(in the rows, 128 means zero)
Known rows, with every step that occurs
mimuror dapive: 135  114  119  126  132  133  126  159  115  130  133  131  141  148  136  113  148  125  95  110  140  129  121  107  128  83  150  140  129  162  148  134  134  135  122  139  150  133  130  111  108  105  104  157  120  141
zose takile velaf: 134  135  78  128  120  130  151  125  142  139  165  161  142  120  118  133  140  130  119  117  108  98  114  132  95  131  146  112  159  111  145  136  125  151  101  155  114  120  100  141  133  138  170  121  159  124
feki bado: 146  125  132  126  119  127  137  118  117  96  167  126  141  132  101  114  135  134  98  127  137  115  133  126  116  111  109  118  117  129  133  122  173  139  104  161  113  129  141  93  101  116  137  116  144  103
mimuror dapive feki: 134  117  119  98  127  111  105  167  101  158  124  129  119  156  136  125  155  122  124  103  139  140  125  112  123  93  153  147  113  144  147  113  148  138  109  114  152  121  124  139  115  139  104  144  87  148
zose takile rukunu feki: 174  164  103  154  125  89  131  133  111  119  137  138  109  140  149  130  124  111  111  112  77  141  128  141  108  129  171  134  111  81  147  121  113  117  154  150  124  134  121  167  96  131  118  101  145  131
bado feki rorev: 75  99  195  128  136  137  139  135  109  134  131  135  145  103  103  135  133  135  77  143  131  91  111  155  143  161  132  129  136  136  158  105  128  127  156  121  139  89  158  118  127  107  127  103  138  139
rukunu sabes velaf feki: 121  129  155  134  166  164  84  117  105  144  132  139  124  108  139  137  113  118  160  148  116  86  98  143  166  145  120  121  145  128  117  63  110  117  110  150  117  103  123  156  151  136  120  162  107  118
zose takile: 137  144  118  125  113  122  140  119  131  120  163  163  146  145  100  129  136  125  101  109  103  107  108  118  117  137  140  134  140  124  159  129  129  124  130  169  135  123  134  135  100  117  124  122  146  115
takile rukunu sabes velaf feki: 142  138  152  157  165  144  75  119  104  142  128  135  108  112  171  130  118  122  154  136  87  101  100  150  154  141  145  125  125  107  90  62  100  125  128  150  119  120  115  166  156  145  103  154  99  106
bado feki rukunu sabes: 100  94  169  130  140  147  123  107  117  136  118  106  168  92  117  156  95  118  126  135  123  94  107  113  128  139  123  157  137  138  117  105  115  92  135  149  153  124  151  119  133  136  114  136  119  114
rukunu feki zose: 152  128  117  159  119  122  137  135  130  120  106  148  135  131  125  122  99  106  109  151  108  153  149  136  116  119  119  151  120  97  150  150  114  126  166  124  128  150  158  131  124  89  133  125  130  160
takile velaf sabes: 98  114  92  140  142  161  161  137  154  140  107  149  143  95  121  117  98  122  133  124  137  131  124  137  125  137  113  103  138  148  114  158  131  160  99  128  106  130  120  118  169  131  121  138  150  126
feki zose: 141  113  130  150  113  136  143  122  147  123  128  168  158  135  112  110  114  121  86  140  107  124  137  116  113  122  116  148  132  117  133  158  125  145  161  141  141  155  162  104  136  88  120  134  118  137
zose takile velaf sabes rukunu: 119  129  67  141  118  143  152  137  191  126  131  106  125  109  125  133  122  138  167  122  106  145  114  106  115  126  147  102  155  135  136  181  123  130  92  107  123  128  76  144  161  166  137  126  164  105
sinozo mimuror dapive feki velaf sabes: 143  139  77  79  111  147  128  133  117  179  102  98  96  161  145  119  123  151  166  140  175  165  177  120  149  122  112  117  113  181  98  124  154  133  125  86  154  111  79  137  135  173  125  142  132  137
mimuror bado ninod: 103  131  190  113  147  117  155  124  136  100  160  157  135  116  99  133  162  96  92  74  164  128  114  125  156  123  108  97  131  137  112  157  123  147  117  187  110  148  147  93  115  122  138  124  100  90
sinozo mimuror bado: 125  164  137  128  150  101  157  96  105  107  157  145  109  154  133  101  176  126  86  129  155  104  120  113  133  119  88  96  143  146  85  105  126  111  104  171  115  146  141  81  82  111  153  123  113  133
velaf sabes rukunu feki: 117  120  122  153  145  121  139  174  146  103  88  96  119  107  139  123  96  114  162  127  126  173  139  123  145  124  119  138  104  143  156  164  131  89  121  78  115  144  129  139  139  145  92  141  138  137
dapive mimuror bado ninod: 112  128  172  112  139  97  147  88  160  80  149  178  141  141  97  116  160  110  121  86  152  134  105  120  128  129  103  86  114  131  104  147  118  138  105  202  114  161  138  98  117  117  128  116  101  102
velaf feki zose takile rukunu: 169  155  101  178  93  111  93  99  140  130  135  143  110  132  137  128  123  148  128  146  61  130  119  140  100  135  165  136  130  59  103  151  97  155  206  149  138  122  123  169  130  101  127  109  109  104
bado ninod: 107  113  177  118  143  128  153  143  135  114  147  172  149  120  105  129  128  112  107  85  144  118  112  141  144  143  117  138  114  146  145  154  147  144  132  170  123  150  147  109  140  124  123  128  122  104
takile zose: 144  106  140  130  111  128  128  149  131  137  143  154  139  151  110  107  125  117  96  130  110  100  108  122  80  124  129  171  131  132  138  124  132  125  139  163  117  149  154  110  113  113  101  133  131  140
sabes velaf feki: 125  138  153  146  140  139  77  132  109  130  150  156  125  129  148  143  137  127  139  135  120  83  110  171  164  156  130  114  137  114  127  74  126  147  128  141  98  117  127  160  138  120  125  137  114  132
velaf sabes rukunu feki zose takile: 151  146  82  162  94  134  136  132  180  115  97  98  111  130  120  139  85  119  164  153  86  196  157  98  125  125  127  133  137  101  154  197  98  105  166  92  148  138  109  156  139  126  120  109  152  126
mimuror dapive feki zose takile: 166  143  77  114  78  124  102  125  133  171  131  132  111  177  117  139  140  123  122  130  93  160  146  89  111  92  167  142  143  108  148  150  114  147  156  126  182  120  107  157  118  118  134  114  98  136
feki dapive: 119  131  142  124  131  127  141  122  114  99  105  147  142  129  143  117  153  108  112  91  129  129  96  128  113  114  140  151  139  129  157  135  116  150  134  156  109  157  161  99  129  106  108  137  146  135
bado feki: 100  105  157  138  144  125  133  138  120  134  129  146  152  115  113  141  125  114  105  132  140  87  105  141  129  132  124  121  138  147  136  112  125  130  131  149  127  117  154  134  110  112  114  134  123  146
rorev feki: 118  144  149  132  145  128  173  136  120  125  122  154  148  141  117  120  110  137  97  91  140  117  132  143  119  138  136  173  117  146  129  117  160  123  118  106  120  133  185  111  97  77  115  147  122  152
sabes rukunu feki bado: 159  129  117  132  128  93  122  159  121  85  149  75  102  124  135  126  143  133  144  142  133  147  151  128  113  95  124  127  102  113  165  134  167  97  97  105  106  143  118  114  107  144  149  114  151  127
zose takile velaf feki: 134  141  77  137  119  128  110  118  126  146  165  147  118  99  129  140  141  149  157  139  116  95  99  158  106  148  154  104  158  92  135  120  120  157  121  140  94  90  93  167  145  138  173  129  137  119
sinozo mimuror dapive feki rukunu: 144  144  114  103  110  91  102  124  87  151  136  89  104  185  165  143  161  148  141  126  129  130  147  107  122  118  137  162  111  127  105  96  149  111  127  111  161  144  108  120  117  141  136  109  100  143
rukunu feki: 133  129  132  137  146  109  139  156  104  116  119  149  135  123  132  122  114  106  117  122  132  130  132  148  125  130  122  143  105  117  160  116  136  113  131  130  105  135  158  131  102  113  121  129  133  155
rukunu sabes velaf: 127  122  158  122  164  169  125  119  120  143  136  159  147  129  129  125  109  102  123  126  112  96  112  119  154  133  110  128  145  155  131  76  115  111  90  164  140  134  126  131  142  137  116  156  125  125
bado feki zose takile: 130  128  119  149  91  134  132  96  154  147  135  145  141  137  98  155  113  120  102  155  93  109  123  119  114  131  138  122  173  113  139  152  95  146  179  159  158  114  135  150  116  98  149  104  134  135
sinozo mimuror dapive feki rukunu sabes: 136  140  115  93  132  121  109  109  82  165  117  73  105  160  156  135  138  140  157  135  129  138  137  84  123  112  125  170  119  139  97  85  136  83  110  111  180  135  103  115  133  158  134  137  88  132
dapive feki rorev: 99  117  180  92  125  112  128  136  98  144  137  151  129  127  106  119  136  134  100  118  121  123  122  149  128  166  127  158  98  112  167  96  154  126  136  102  134  112  160  129  133  133  117  100  111  129
sinozo mimuror dapive: 135  146  108  129  136  116  140  140  93  140  139  123  103  177  151  101  164  136  99  136  143  119  131  106  128  96  131  125  136  167  121  119  145  118  117  133  154  139  110  92  105  106  137  150  128  155
bado feki velaf sabes rukunu: 107  90  129  119  124  156  133  156  184  133  108  93  144  97  124  145  106  141  164  142  160  127  145  129  155  131  117  108  123  176  127  167  134  123  135  83  139  116  104  147  150  173  102  146  160  118
sinozo mimuror: 125  148  130  133  143  108  159  111  106  123  144  156  126  153  129  98  147  135  107  136  132  98  123  133  119  140  93  127  124  149  116  106  151  109  123  150  125  146  141  96  111  113  141  132  133  147
feki zose takile velaf: 153  130  63  144  91  145  147  103  168  149  152  169  143  126  113  131  124  127  114  146  88  122  130  114  86  126  142  116  174  92  132  170  106  170  141  148  138  138  106  135  155  116  178  119  152  126

Rows
95  119  180  132  132  128  107  132  93  123  141  137  130  99  115  110  135  156  105  139  130  104  105  167  142  168  135  141  115  108  151  103  141  134  163  109  116  90  158  125  137  99  122  119  123  122
velaf feki rorev
134  110  116  108  116  171  148  127  158  131  119  143  162  109  110  115  92  136  133  118  158  138  153  131  148  143  108  125  116  162  124  155  145  145  132  122  120  130  130  126  142  142  97  150  163  109
feki velaf sabes
107  117  152  87  122  120  110  159  88  157  130  116  115  146  126  119  157  140  94  119  136  144  133  126  135  124  162  151  109  136  162  106  144  133  132  93  159  98  131  120  124  128  115  117  105  139
mimuror dapive feki rorev
107  105  179  134  142  166  100  104  124  142  127  111  163  110  140  181  101  110  136  140  105  75  112  127  163  147  129  134  154  134  111  73  98  107  117  152  151  129  129  140  146  142  118  123  126  124
bado feki rukunu sabes velaf
139  102  88  80  109  141  103  185  159  161  106  74  109  138  140  131  132  147  186  116  165  173  165  100  150  91  147  134  100  173  139  162  151  127  113  48  158  120  77  153  150  199  98  159  125  115
mimuror dapive feki velaf sabes rukunu
156  128  103  89  103  117  100  147  92  144  148  89  107  158  126  128  155  135  125  121  151  149  153  115  116  75  140  122  114  134  138  108  170  147  91  124  144  114  110  119  101  143  132  116  106  122
mimuror dapive feki bado
117  116  102  144  143  130  112  140  119  139  142  149  121  87  139  126  137  144  151  140  140  90  101  169  111  140  134  117  140  107  116  119  131  159  112  125  81  107  119  144  159  128  157  156  122  131
takile velaf feki
137  140  107  147  89  113  117  42  174  111  135  154  133  159  92  142  144  120  116  155  103  123  114  93  96  119  120  72  166  98  97  146  67  140  153  189  149  123  125  135  91  89  152  80  120  136
dapive mimuror bado feki zose takile
137  146  106  100  130  98  122  143  78  164  125  119  88  185  149  112  166  135  131  129  145  134  138  117  128  105  126  134  120  149  118  90  155  115  112  112  157  129  105  124  110  142  137  135  93  160
sinozo mimuror dapive feki
140  148  121  130  138  69  115  113  142  51  91  103  98  148  169  116  190  107  168  109  136  170  105  105  95  91  138  116  118  96  139  147  80  107  103  130  88  177  130  104  110  131  132  121  133  154
sabes rukunu feki dapive mimuror bado
134  122  103  171  122  132  140  157  173  112  71  99  120  119  134  125  81  117  157  156  107  194  161  109  131  117  108  138  115  119  141  193  115  108  159  76  139  158  132  134  154  120  103  130  133  142
velaf sabes rukunu feki zose
122  135  163  123  142  149  152  109  118  126  109  113  172  122  117  137  80  142  121  89  124  121  135  111  118  139  135  210  121  139  106  112  141  92  114  105  146  136  177  103  119  94  107  151  115  123
rorev feki rukunu sabes
116  119  152  150  126  131  136  101  145  129  128  138  138  120  112  138  136  102  76  147  138  116  125  111  129  103  105  91  166  122  98  148  86  150  154  158  139  129  160  108  107  92  142  117  94  138
mimuror bado feki zose
127  135  121  113  122  178  175  132  156  139  100  131  157  122  108  119  72  156  128  101  173  151  173  145  145  154  118  161  112  171  109  148  159  141  129  78  121  113  155  121  123  111  107  154  157  130
rorev feki velaf sabes
138  139  117  138  136  101  121  102  117  77  76  143  128  150  158  111  139  111  159  116  121  161  108  141  83  124  138  145  113  95  161  120  101  124  130  150  93  164  155  126  123  106  114  122  156  174
rukunu feki dapive mimuror
110  116  76  149  153  128  153  180  160  123  91  99  111  91  156  132  102  119  178  136  133  169  141  134  121  120  121  111  126  134  138  171  125  115  93  67  96  139  93  143  173  167  129  141  155  145
takile velaf sabes rukunu feki
96  127  193  122  160  180  84  112  90  141  136  132  122  100  129  125  117  139  132  158  112  96  102  160  178  171  127  123  142  120  136  54  110  115  128  117  130  83  127  139  163  127  132  134  121  112
rukunu sabes velaf feki rorev
134  113  92  161  115  144  111  116  144  149  128  152  125  92  137  125  119  144  143  168  119  116  122  154  104  136  126  118  153  82  105  148  119  180  152  115  100  118  124  138  173  107  173  147  118  138
takile velaf feki zose
106  161  171  110  152  106  172  103  112  109  161  146  103  142  121  117  173  113  102  100  170  121  123  126  155  136  87  86  135  145  86  136  129  133  115  189  112  156  132  73  105  126  170  115  104  105
sinozo mimuror bado ninod
132  114  111  84  115  151  133  130  148  161  109  142  141  118  111  126  95  126  165  114  156  150  157  138  144  155  104  136  92  148  124  130  154  142  123  96  125  118  125  154  148  180  99  130  127  113
dapive feki velaf sabes
105  168  173  111  145  117  163  74  148  74  90  147  125  153  130  127  165  122  129  45  167  171  110  130  116  125  141  134  132  126  96  155  100  163  104  167  100  166  167  82  112  80  142  117  112  123
rorev feki dapive mimuror bado ninod
105  96  129  117  123  175  142  133  158  151  105  123  158  93  111  141  86  132  137  139  169  120  146  148  160  144  106  106  134  171  116  142  132  140  148  116  126  99  126  146  139  148  108  137  160  123
bado feki velaf sabes
129  139  167  147  139  98  137  150  89  110  118  131  115  116  149  109  122  124  78  133  91  146  138  169  123  150  161  152  82  87  151  110  129  114  170  102  125  125  157  130  122  114  111  96  145  139
takile rukunu feki rorev
116  103  143  156  114  140  133  116  150  138  114  150  150  122  111  140  113  117  96  160  117  108  125  129  121  124  114  124  149  125  127  147  113  143  172  140  150  128  156  128  130  93  129  127  116  152
bado feki zose
126  119  156  142  112  108  83  118  110  110  144  122  152  108  139  145  123  153  147  121  122  96  107  144  131  152  137  167  115  91  117  115  141  127  156  131  107  126  153  136  138  112  114  126  109  106
velaf feki rukunu
123  114  135  152  113  113  121  65  167  105  115  159  141  145  105  127  143  116  110  160  125  118  118  104  103  111  104  80  147  110  82  141  77  140  148  169  142  140  149  112  110  84  132  107  99  147
dapive mimuror bado feki zose
139  152  123  72  116  106  122  126  89  151  149  86  72  169  130  133  173  138  141  122  171  162  161  124  139  101  117  106  112  142  106  122  181  147  97  145  144  133  82  105  118  156  184  99  104  103
sinozo mimuror dapive feki bado ninod
102  139  114  124  112  138  111  115  113  145  164  137  118  93  119  133  143  166  130  153  108  101  101  169  117  175  161  105  156  80  152  116  123  157  145  112  106  63  102  151  151  125  185  101  154  111
zose takile velaf feki rorev
132  144  126  141  99  129  133  79  156  132  149  139  128  132  96  156  143  108  84  142  113  116  122  100  121  112  129  83  190  107  107  153  74  145  164  178  153  109  136  127  88  93  160  94  113  123
mimuror bado feki zose takile
120  104  113  128  142  151  101  109  116  143  130  107  142  72  146  145  106  142  176  146  124  100  107  131  111  145  132  149  140  98  93  107  117  126  116  123  109  113  112  131  184  147  154  160  118  102
takile velaf feki rukunu sabes
136  119  131  139  149  91  131  184  127  102  122  111  122  123  143  123  137  117  143  126  125  134  126  133  123  114  132  151  105  120  170  136  137  87  117  90  116  153  137  134  118  142  121  141  138  152
sabes rukunu feki
157  154  125  143  137  149  113  99  129  139  151  147  123  143  143  135  122  107  123  117  58  106  107  117  139  133  161  122  146  116  114  83  91  115  112  180  153  128  95  159  127  153  115  118  134  99
zose takile rukunu sabes velaf
160  108  118  107  129  104  129  179  145  113  139  110  132  117  150  125  130  132  154  133  146  132  157  139  129  120  133  145  99  131  169  141  149  105  130  73  107  142  110  136  127  173  141  152  162  145
sabes rukunu feki velaf
110  110  133  147  136  133  142  157  171  101  109  113  140  116  121  112  113  129  144  115  127  145  118  106  141  125  114  133  114  164  140  169  140  106  110  99  133  146  132  123  141  141  76  147  135  106
velaf sabes rukunu
193  155  86  124  102  108  125  137  123  128  150  132  122  131  146  135  125  125  125  122  98  134  157  149  108  135  173  137  103  89  146  125  119  132  169  131  122  126  100  171  101  162  143  109  172  122
zose takile rukunu feki velaf
142  131  104  144  123  124  134  157  139  88  115  57  101  112  126  127  103  125  163  144  138  182  158  121  135  105  107  115  101  134  141  158  159  102  98  91  107  133  110  122  121  148  114  115  151  109
velaf sabes rukunu feki bado
157  136  100  137  127  132  143  151  137  126  92  119  126  105  157  119  84  120  141  127  129  171  175  156  138  141  137  128  82  124  109  143  126  134  162  104  112  132  122  153  136  159  94  132  163  120
takile rukunu feki velaf sabes
101  123  168  131  147  115  134  121  119  117  144  137  135  112  109  140  156  100  84  119  158  90  103  123  142  116  114  89  155  142  107  114  103  133  118  169  117  118  152  117  88  115  132  121  103  132
mimuror bado feki
80  116  187  123  134  109  126  79  133  97  134  144  137  127  97  118  162  138  86  141  142  112  98  132  123  145  116  81  132  122  117  104  96  121  128  152  129  103  153  104  104  97  130  88  123  140
dapive mimuror bado feki rorev
128  127  122  119  122  159  170  159  180  126  102  99  148  122  124  122  93  168  155  102  163  158  168  125  143  136  131  164  111  178  116  174  166  121  116  40  127  132  134  125  132  135  107  165  156  124
rorev feki velaf sabes rukunu
96  121  160  136  139  126  141  170  134  102  93  86  116  102  127  118  103  134  134  142  123  179  142  135  154  151  123  140  104  133  172  155  133  89  143  53  127  115  135  125  153  136  98  108  156  128
velaf sabes rukunu feki rorev
145  139  141  125  144  170  76  99  97  131  154  101  107  110  131  133  121  134  159  161  128  105  118  143  161  133  110  97  142  117  108  57  142  129  88  157  110  99  104  137  135  139  153  139  121  92
rukunu sabes velaf feki bado
127  119  164  129  138  161  108  108  124  126  141  131  166  129  141  152  102  111  131  120  95  96  119  107  156  144  127  156  137  128  119  83  112  100  107  157  147  152  129  117  151  140  113  133  128  106
feki rukunu sabes velaf
158  159  90  94  112  100  114  125  74  153  147  80  71  182  141  116  172  152  130  147  155  146  159  115  117  87  116  111  115  138  109  91  181  132  90  121  148  122  92  107  96  143  168  109  115  136
sinozo mimuror dapive feki bado
158  134  85  69  111  114  114  141  99  178  137  114  99  178  157  115  166  154  145  139  170  129  168  123  129  109  131  134  109  157  118  101  162  133  122  90  150  124  89  131  114  172  159  144  123  156
sinozo mimuror dapive feki velaf
105  104  91  139  143  144  157  164  178  120  114  117  132  96  135  117  119  130  160  120  134  144  123  115  123  121  122  111  134  153  124  181  134  131  88  86  113  143  96  124  180  160  117  153  150  116
takile velaf sabes rukunu
